What can hang from each mark
mefeb: nopa sibi
nemezuz: lifulu tugir
relor: nubezu
nopa: mefeb nubezu
tugir: nemezuz
nubezu: nopa relor
kogin: sibi zovo
mirov: sibi
sibi: kogin mefeb mirov
lifulu: denaki nemezuz zovo
zovo: kogin lifulu

Each row was made from one small tree. The marks that hang from a mark follow it in brackets, in alphabetical order. Every link used is in the known rows. Write each row's tree.
Known rows
relor{nubezu{nopa}}: 1	-7	-1	-8	5	0	5	17	-10	-7	-17	-20	3	71	12	9	-18	15	-27	16	10	-11	-6	-34	-19	6	-2	18	-45	13	59	3	-7	16	-48	2	6	0	-9	-13	11	-28	0	-51
mefeb{nopa{nubezu{relor}} sibi{kogin{zovo}}}: 5	10	-7	-13	11	18	-9	-23	4	7	-15	-26	-14	68	-31	11	43	-33	-24	4	-6	23	-15	11	-5	-14	6	-15	2	23	-51	13	-8	-18	2	7	5	18	7	-31	-48	34	11	79
tugir{nemezuz{lifulu{denaki zovo}}}: -8	23	-51	9	-4	-10	14	-4	-19	23	1	5	12	-21	-24	8	-12	-2	36	-5	-28	-1	-8	39	15	-6	-11	24	3	-5	33	-8	-4	8	-17	-47	3	0	0	-4	27	-33	14	-23
lifulu{denaki nemezuz{tugir} zovo{kogin{sibi}}}: -15	36	-44	-7	4	11	10	0	-16	-4	43	-30	3	-55	-21	-18	-34	23	20	-1	-19	-7	-4	3	15	19	4	5	-22	-41	27	9	-8	3	19	12	-19	1	0	7	42	-27	-24	-60
mefeb{nopa{nubezu{relor}} sibi{kogin mirov}}: 2	1	-16	-12	-3	7	-6	-22	10	-2	-19	-20	-11	54	-35	13	49	-24	-1	4	30	46	-9	11	-1	-20	11	-21	4	14	-48	1	-8	-14	10	-12	7	32	16	-26	-44	39	4	64
mirov{sibi{kogin mefeb{nopa}}}: -19	-16	12	0	9	5	23	-11	44	-37	-8	5	-4	-28	-8	-15	52	-1	-12	0	-25	-24	0	9	0	4	-30	-6	4	-1	-3	14	-1	-10	36	-22	18	-4	-41	-17	-26	23	20	61
nopa{mefeb{sibi{kogin}} nubezu}: 13	7	19	6	2	2	9	-13	11	32	-18	26	-20	52	18	-8	0	19	-26	-14	12	-36	-27	-7	39	-41	53	12	23	34	-45	18	12	-2	-37	-15	9	53	-2	-1	-32	13	32	0
relor{nubezu{nopa{mefeb{sibi{mirov}}}}}: 12	-9	-21	-10	-1	-1	5	17	-9	3	-25	-10	-3	82	12	9	-14	20	-16	17	31	-4	-14	-36	-7	-5	0	11	-32	7	48	1	-13	16	-50	1	9	29	-2	-5	-3	-22	-1	-51
kogin{sibi{mefeb{nopa}} zovo}: 9	-1	18	-9	15	14	9	-14	-10	0	-7	-10	1	3	7	12	9	-29	-40	5	-16	18	15	-6	-37	21	-30	-20	-6	-16	11	-12	-22	-34	6	51	-13	-17	-3	14	-22	17	-50	7
tugir{nemezuz{lifulu{denaki zovo{kogin}}}}: -7	20	-58	7	-5	-10	14	0	-21	12	7	1	7	-22	-29	11	-10	-2	38	-6	-22	-10	-5	37	17	5	-17	24	4	-7	28	-5	3	11	-6	-40	6	-3	1	-7	36	-27	16	-24
zovo{kogin{sibi{mirov}} lifulu}: 6	-17	28	3	-14	-9	-11	49	-17	-17	4	-2	-9	-8	15	4	-9	9	-30	1	42	-19	18	2	-19	43	-1	-15	4	-6	-33	-5	14	27	42	23	-5	-42	5	20	6	12	-6	-6
nemezuz{lifulu{denaki zovo{kogin{sibi}}} tugir}: -12	36	-23	0	-3	16	26	32	-14	18	20	26	6	-1	-9	-49	-63	-69	12	4	-12	-15	6	-21	33	11	20	3	13	-26	44	15	-7	12	-23	65	-15	-38	28	-44	39	-41	16	-22
mirov{sibi{mefeb{nopa}}}: -15	-8	30	2	5	5	22	-8	34	-9	-5	7	-2	-43	9	-20	31	2	-15	4	-15	-18	5	7	-13	-1	-18	-5	-4	-3	19	9	-6	-6	34	-29	7	-6	-37	-1	-22	12	-2	42
mefeb{nopa{nubezu} sibi{kogin mirov}}: 0	2	-11	-13	-1	3	1	-17	9	1	-27	-10	-13	72	-25	18	43	-22	3	3	33	44	-5	10	2	-15	7	-23	14	13	-62	-3	3	-11	-4	-19	15	31	10	-24	-40	35	-2	68
zovo{lifulu}: -2	-11	52	10	-4	-10	-24	23	2	13	-7	19	7	-12	36	-5	-14	21	-19	1	-9	-21	2	9	-17	0	16	-1	1	18	-13	3	11	20	6	-16	-1	-36	-11	17	-7	-18	21	16
tugir{nemezuz{lifulu{denaki zovo{kogin{sibi}}}}}: -7	25	-57	5	-5	-7	21	8	-24	14	2	-3	3	-17	-31	7	-10	-6	27	-5	-13	-6	-4	35	14	11	-12	20	2	-12	24	-7	-4	10	-8	-27	2	-5	6	-5	31	-21	2	-34
nopa{mefeb nubezu}: 14	2	45	11	-1	-4	14	-20	-7	44	-9	31	1	21	44	-5	-27	28	-20	-15	5	-45	-21	-13	20	-37	47	22	12	42	12	8	14	-8	-23	-13	-2	41	-5	8	-15	-10	18	-29
zovo{lifulu{denaki}}: -6	4	39	13	-4	-10	-31	18	7	17	-5	6	11	-29	35	-18	-22	35	10	4	-26	-22	1	2	-13	3	0	9	-18	11	-13	-13	6	20	15	-32	-12	-28	-7	20	-4	-33	18	17
kogin{sibi{mefeb{nopa}}}: -10	0	11	-3	5	7	25	-9	15	-8	-18	3	-11	-20	2	-6	15	-19	-13	1	15	15	14	-10	-17	11	12	-12	-11	-14	3	-6	-18	-25	2	28	-2	-10	7	2	-7	23	-55	-21
nemezuz{tugir}: -18	12	35	3	7	1	14	20	-3	27	6	31	10	0	20	-19	-37	-44	-6	3	-8	-3	12	-31	7	-28	42	8	23	14	27	23	2	0	-49	51	4	-38	4	-19	21	-9	-8	-15
nubezu{nopa{mefeb{sibi{kogin mirov}}} relor}: 9	-22	-10	0	-9	8	-13	-8	12	-8	-4	-22	1	-11	-12	-21	-2	12	-22	10	0	17	-24	0	2	-18	32	8	-29	10	24	-9	-26	15	-27	12	1	46	23	10	-2	2	1	-55
nopa{mefeb{sibi{kogin mirov}} nubezu}: 17	0	12	6	-4	-4	7	-12	7	29	-15	26	-14	47	18	-1	2	20	-19	-13	26	-18	-23	-5	35	-42	40	6	27	27	-41	7	11	-2	-30	-18	7	60	1	6	-34	14	28	0
nopa{mefeb{sibi{kogin{zovo}}} nubezu{relor}}: 23	5	15	6	3	9	-7	-20	3	31	-2	8	-13	34	8	-10	7	9	-41	-11	-5	-32	-32	-7	28	-45	40	13	11	35	-24	21	-4	-9	-14	4	-6	50	4	1	-43	16	42	6
lifulu{denaki nemezuz}: -10	28	-20	9	3	-8	-11	-15	2	17	20	-14	11	-70	4	-5	-14	48	68	-1	-23	18	-2	11	4	-17	-2	23	-24	-13	23	-7	-3	7	-23	-63	-11	28	-9	24	32	-28	-28	-33
tugir{nemezuz}: -12	7	-19	8	2	-19	10	-2	-16	20	-7	3	7	-17	-11	29	7	12	19	-6	-14	2	0	29	-4	-19	2	24	10	18	13	0	5	1	-24	-41	17	-3	-12	13	20	-1	-11	-26
nemezuz{lifulu{denaki zovo{kogin}} tugir}: -12	30	-22	1	-3	14	20	25	-11	16	25	29	10	-6	-7	-46	-62	-63	25	2	-20	-18	5	-19	36	7	14	7	15	-21	49	16	1	14	-21	50	-11	-37	23	-46	45	-46	30	-13
kogin{sibi{mefeb mirov} zovo}: 17	-11	26	-4	6	3	1	-2	-12	-6	6	-5	7	-11	16	15	3	-18	-48	3	1	33	24	-2	-33	16	-39	-22	1	-30	11	-24	-19	-26	2	35	-18	-13	-4	38	-20	16	-45	-12
nemezuz{lifulu tugir}: -8	19	7	8	-3	8	25	34	-9	37	2	59	10	11	6	-36	-58	-84	22	1	1	0	10	-25	27	-29	44	5	42	0	51	25	-2	19	-67	57	0	-41	25	-51	34	-29	19	0
kogin{sibi}: -9	19	28	2	4	3	21	24	-8	14	-8	1	-6	-6	23	-10	-2	-24	-54	6	18	10	14	-2	-14	7	34	-1	-11	1	-3	4	-12	-13	-36	23	-4	-18	5	20	-6	14	-48	-46
zovo{kogin lifulu{denaki}}: -2	-6	22	8	-7	-11	-30	29	-1	-12	12	-9	-3	-29	17	-9	-19	32	18	0	-6	-43	9	-4	-5	35	-16	10	-12	5	-28	-8	26	28	46	-14	-5	-38	-5	12	24	-15	24	13
mefeb{nopa sibi}: -7	16	-13	-12	3	8	2	-5	8	23	-25	-7	-16	36	-10	1	32	-34	6	15	20	43	2	9	-10	-10	23	-18	1	9	-38	12	-6	-12	-22	-12	18	10	10	-13	-20	25	-35	44
kogin{zovo{lifulu{denaki}}}: 12	3	45	5	9	-2	-36	10	-19	23	8	-6	21	-3	39	5	-23	13	-26	7	-52	-11	5	6	-29	11	-36	1	-8	10	3	-13	3	3	5	-6	-17	-30	-20	29	-14	-31	15	36

Which tree is each row?
-13	35	-14	4	-2	13	19	19	-7	31	15	37	16	-4	1	-50	-64	-61	19	4	-30	-8	1	-16	32	-9	23	7	13	-18	56	13	-9	9	-37	41	-15	-31	22	-42	32	-55	28	-11
nemezuz{lifulu{denaki zovo} tugir}
8	-13	1	1	-8	11	-11	-7	10	9	-3	-21	-3	-18	-5	-30	-15	14	-27	12	-5	8	-24	-2	-2	-20	46	12	-35	14	31	-4	-29	17	-33	13	-2	40	22	12	2	-4	-7	-65
nubezu{nopa{mefeb{sibi}} relor}
-4	-10	6	-5	-4	0	19	-10	9	-14	-14	4	-2	-22	2	5	18	-16	-4	3	36	39	20	-7	-22	10	-3	-22	-6	-25	9	-21	-19	-25	13	20	-5	-1	13	13	-11	25	-61	-22
kogin{sibi{mefeb{nopa} mirov}}
-3	-10	1	-9	-3	4	11	-1	-2	-40	28	-16	-2	-25	1	2	13	2	-59	-2	7	-8	12	16	-2	43	-6	-11	-15	-24	2	1	9	-20	40	12	-1	-18	-8	23	13	6	-11	-45
lifulu{zovo{kogin{sibi{mefeb mirov}}}}
6	-5	-27	-16	1	3	-16	-4	0	-6	-25	-13	-4	59	-20	25	48	-30	4	13	13	55	0	16	-15	3	-27	-36	17	1	-58	-4	-4	-10	6	-3	17	11	5	-12	-42	28	-4	90
mefeb{nopa sibi{kogin{zovo{lifulu}} mirov}}
-3	-5	28	10	-3	-7	-18	23	-6	24	2	24	7	-28	18	-4	-33	26	20	-2	-5	-12	-4	4	-8	-21	29	-3	16	4	4	15	3	36	-4	-3	-4	-27	-8	6	9	-24	13	7
zovo{lifulu{nemezuz{tugir}}}
0	-17	5	-2	-5	-5	13	15	4	-37	16	-4	-14	-29	-3	6	12	-10	-13	-3	41	1	28	-10	-5	34	-9	-6	2	-20	-10	-6	13	-6	22	25	4	-20	5	15	26	34	-35	-37
zovo{kogin{sibi{mefeb mirov}}}
-4	1	-1	7	-6	-8	-25	28	-7	-4	22	-4	-3	-42	-3	-8	-37	38	58	-4	-2	-35	2	-9	3	15	-6	8	3	-9	-10	4	18	44	34	0	-9	-28	-2	1	41	-19	16	3
zovo{kogin lifulu{denaki nemezuz{tugir}}}
2	-34	5	-7	18	7	-1	-56	31	-49	-6	1	2	21	-22	25	42	1	18	-16	-43	-9	-3	-7	-2	6	-51	-8	13	7	-14	-7	12	-35	36	14	11	2	-19	-30	-16	22	26	70
sibi{kogin{zovo} mefeb{nopa{nubezu}}}
22	-2	11	8	-6	1	-5	-19	7	24	-4	14	-11	24	5	-8	11	14	-25	-11	22	-15	-28	-6	31	-49	43	9	13	28	-23	12	-4	-6	-8	-11	-5	60	11	4	-41	20	36	-5
nopa{mefeb{sibi{kogin mirov}} nubezu{relor}}
-1	-16	-5	-7	-6	-3	16	6	1	-38	9	-10	-12	-22	-9	11	18	-15	0	-1	43	7	26	-11	-10	38	-15	-11	1	-18	-7	-7	9	-11	32	28	6	-16	10	5	24	36	-41	-23
zovo{kogin{sibi{mefeb{nopa} mirov}}}
-2	13	-27	-14	11	11	-16	-7	9	2	-27	-19	-11	55	-21	9	41	-27	9	13	-15	28	-7	10	-8	5	-19	-22	3	8	-63	3	-4	-11	-1	-2	15	5	2	-20	-36	19	0	90
mefeb{nopa sibi{kogin{zovo{lifulu{denaki}}}}}
-5	13	-4	4	-6	-1	-11	41	-15	1	14	-11	-12	-36	-5	-15	-38	25	32	0	15	-31	6	-11	-3	25	7	0	-3	-21	-19	4	3	41	30	26	-17	-32	8	5	29	-9	-11	-17
zovo{kogin{sibi} lifulu{denaki nemezuz{tugir}}}
-12	18	-10	-4	2	2	-6	-8	0	-23	35	-32	8	-40	8	-16	-5	23	-16	3	-36	-22	4	11	9	42	-23	14	-40	-12	7	-6	15	-17	38	-23	-9	-9	-11	20	27	-27	5	-31
lifulu{denaki zovo{kogin}}
-7	22	-44	-4	1	1	-8	-20	-7	-20	48	-41	8	-71	-14	-1	-6	60	30	-4	-29	-7	-7	29	11	27	-20	14	-35	-30	19	1	8	0	35	-52	-12	20	-16	26	43	-31	-9	-48
lifulu{denaki nemezuz zovo{kogin}}
7	-8	-27	-10	5	4	6	16	0	-8	-29	-11	-8	87	5	6	-6	18	-20	14	16	-19	-20	-37	3	-3	2	16	-30	14	35	10	-9	14	-54	9	15	27	-5	-18	-4	-19	12	-41
relor{nubezu{nopa{mefeb{sibi{kogin}}}}}
4	-39	17	-1	-9	-8	-4	-53	23	-24	1	7	11	-33	-9	15	24	12	40	-8	20	36	11	-7	-17	-13	-25	-13	-2	-10	28	-29	-3	-24	52	-19	-6	16	6	-2	-6	18	-13	18
sibi{mefeb{nopa{nubezu{relor}}} mirov}
-1	-3	1	2	14	0	-20	6	-2	-15	6	1	15	10	2	11	0	0	2	-3	-51	-12	-5	-1	2	1	-29	1	16	9	-17	8	10	0	-9	15	3	-20	-19	-7	-5	-11	34	43
sibi{kogin{zovo{lifulu{denaki nemezuz{tugir}}}}}
-4	12	-43	7	-5	-9	20	1	-23	20	0	14	9	-11	-23	17	-6	-11	17	-7	-17	-1	-7	43	12	-9	1	17	16	1	33	3	0	8	-23	-35	11	-6	-2	-7	24	-24	16	-22
tugir{nemezuz{lifulu{zovo}}}
8	-50	-5	-1	5	-11	-16	-32	30	-64	12	9	16	-16	-10	32	43	5	16	-11	-21	26	15	0	1	5	-73	-15	23	-20	-10	-22	13	-28	25	-4	10	1	-20	8	-6	22	21	37
sibi{kogin{zovo} mefeb mirov}
-2	-49	-12	-4	-3	-6	-2	-57	39	-65	-4	5	8	-11	-31	25	54	6	46	-15	6	26	3	-5	2	-6	-43	-14	10	-6	-4	-22	5	-32	58	-9	8	19	1	-24	-14	32	19	44
sibi{kogin mefeb{nopa{nubezu{relor}}} mirov}
17	-4	-20	0	0	-4	-3	-1	3	15	-11	24	-4	22	19	6	18	-3	-10	1	11	7	-12	-1	23	-23	7	-4	29	10	-27	9	3	-13	-36	-2	18	43	0	19	-22	13	6	5
nopa{mefeb{sibi{kogin{zovo} mirov}}}
-3	14	-51	4	-6	-6	26	10	-27	11	1	6	1	-6	-31	17	-4	-17	7	-7	-1	-6	-3	40	11	7	-1	14	15	-8	24	4	-1	10	-13	-15	9	-11	4	-6	28	-11	5	-33
tugir{nemezuz{lifulu{zovo{kogin{sibi}}}}}
24	2	23	9	-9	1	-6	-17	-1	43	-2	14	-9	15	17	-13	-4	17	-28	-8	28	-11	-24	-6	22	-52	52	10	6	27	-6	8	-8	-3	-12	-14	-11	59	13	15	-37	12	20	-18
nopa{mefeb{sibi{mirov}} nubezu{relor}}
13	-56	-7	2	2	-13	-28	-27	27	-62	11	10	15	-26	-13	35	36	30	31	-14	-19	20	7	9	-4	4	-73	-20	26	-26	-16	-22	10	-8	43	-12	5	0	-22	13	-9	14	34	49
sibi{kogin{zovo{lifulu{nemezuz}}} mefeb mirov}
-4	-48	-10	-4	-1	-9	2	-54	38	-63	-10	9	8	1	-25	29	49	9	50	-15	9	25	6	-5	4	-2	-43	-16	17	-6	-12	-24	13	-29	47	-15	14	20	-4	-22	-11	28	15	47
sibi{kogin mefeb{nopa{nubezu}} mirov}
14	-8	-25	-12	8	5	2	15	-10	-6	-24	-16	-3	95	7	13	-8	13	-29	14	5	-19	-19	-35	-5	1	-12	13	-29	12	39	9	-10	11	-51	14	11	24	-9	-15	-8	-21	15	-31
relor{nubezu{nopa{mefeb{sibi{kogin{zovo}}}}}}
17	10	30	-5	5	2	2	21	-39	16	5	-14	15	14	29	20	-6	-29	-73	11	7	38	22	5	-38	18	-24	-19	-1	-12	12	-17	-17	-21	-22	35	-18	-15	-2	42	-24	8	-51	-17
kogin{sibi{mirov} zovo}
0	-3	9	-3	-7	-6	13	30	-16	-23	14	-11	-8	-12	5	9	5	-19	-29	2	45	4	27	-4	-8	35	2	-4	1	-8	-11	-1	13	-2	6	23	4	-22	7	17	24	28	-38	-41
zovo{kogin{sibi{mirov}}}
-2	19	15	-9	3	10	5	-16	5	36	-26	-9	-20	61	-10	0	19	-20	-10	6	23	27	-6	8	-7	-21	35	-13	0	20	-45	9	-2	-6	-16	-18	8	20	8	-19	-32	23	-18	47
mefeb{nopa{nubezu} sibi}
-4	-9	16	6	-6	-3	-16	27	12	-25	4	-10	-17	-41	6	-19	-12	28	11	-3	7	-42	14	-13	-8	45	-18	-1	-16	-19	-37	-15	10	23	57	13	-13	-38	3	15	15	3	0	-4
zovo{kogin{sibi{mefeb}} lifulu{denaki}}
-2	4	29	-4	1	6	4	-32	-9	18	-9	-12	9	15	2	6	9	-12	-3	1	0	7	-6	-1	-22	-11	21	3	-17	36	25	2	-5	-23	20	-4	-7	5	8	-22	-16	5	-11	22
mefeb{nopa{nubezu{relor}}}
-3	6	15	13	-4	-11	-32	10	2	19	3	1	9	-50	20	-7	-23	59	43	0	-20	-11	-7	14	-10	-7	1	8	-14	-3	-3	-8	2	31	13	-50	-14	-7	-11	24	7	-36	9	5
zovo{lifulu{denaki nemezuz}}
-16	35	-17	7	6	-3	-3	-4	-1	29	21	-1	13	-59	-1	-17	-41	21	77	0	-24	13	0	-13	13	-32	14	21	-7	-14	36	4	-8	12	-35	-19	-12	11	0	1	39	-31	-25	-32
lifulu{denaki nemezuz{tugir}}
1	18	10	-9	1	14	-3	-18	4	31	-17	-17	-19	43	-18	-5	25	-26	-14	7	20	28	-10	7	-9	-24	36	-10	-10	21	-32	12	-12	-9	-3	-10	0	20	16	-20	-36	27	-12	44
mefeb{nopa{nubezu{relor}} sibi}
-8	11	17	12	-2	-7	-27	17	0	28	5	11	10	-42	16	-16	-43	41	49	1	-22	-13	-6	-2	-5	-17	12	7	-3	-4	5	0	-1	35	4	-19	-15	-18	-5	9	13	-38	11	6
zovo{lifulu{denaki nemezuz{tugir}}}
-5	-10	9	-1	0	1	16	14	8	-35	14	-6	-20	-27	-3	-1	10	-12	-17	-5	27	-17	23	-12	0	34	2	1	-1	-13	-16	6	13	-6	13	29	6	-26	2	9	29	33	-29	-37
zovo{kogin{sibi{mefeb}}}
2	-10	31	3	-8	-3	-8	48	-12	-15	1	-3	-16	-4	16	-3	-10	5	-35	0	28	-38	13	-1	-16	43	10	-8	0	1	-37	5	16	26	34	31	-2	-48	2	13	8	11	-1	-7
zovo{kogin{sibi} lifulu}
8	-21	3	-3	4	-12	-14	-1	-8	-34	10	-2	27	17	9	36	28	-13	-20	0	-13	32	12	11	-7	8	-50	-10	21	5	-10	-12	14	-22	-8	-2	10	-3	-16	13	-12	10	16	31
sibi{kogin{zovo} mirov}
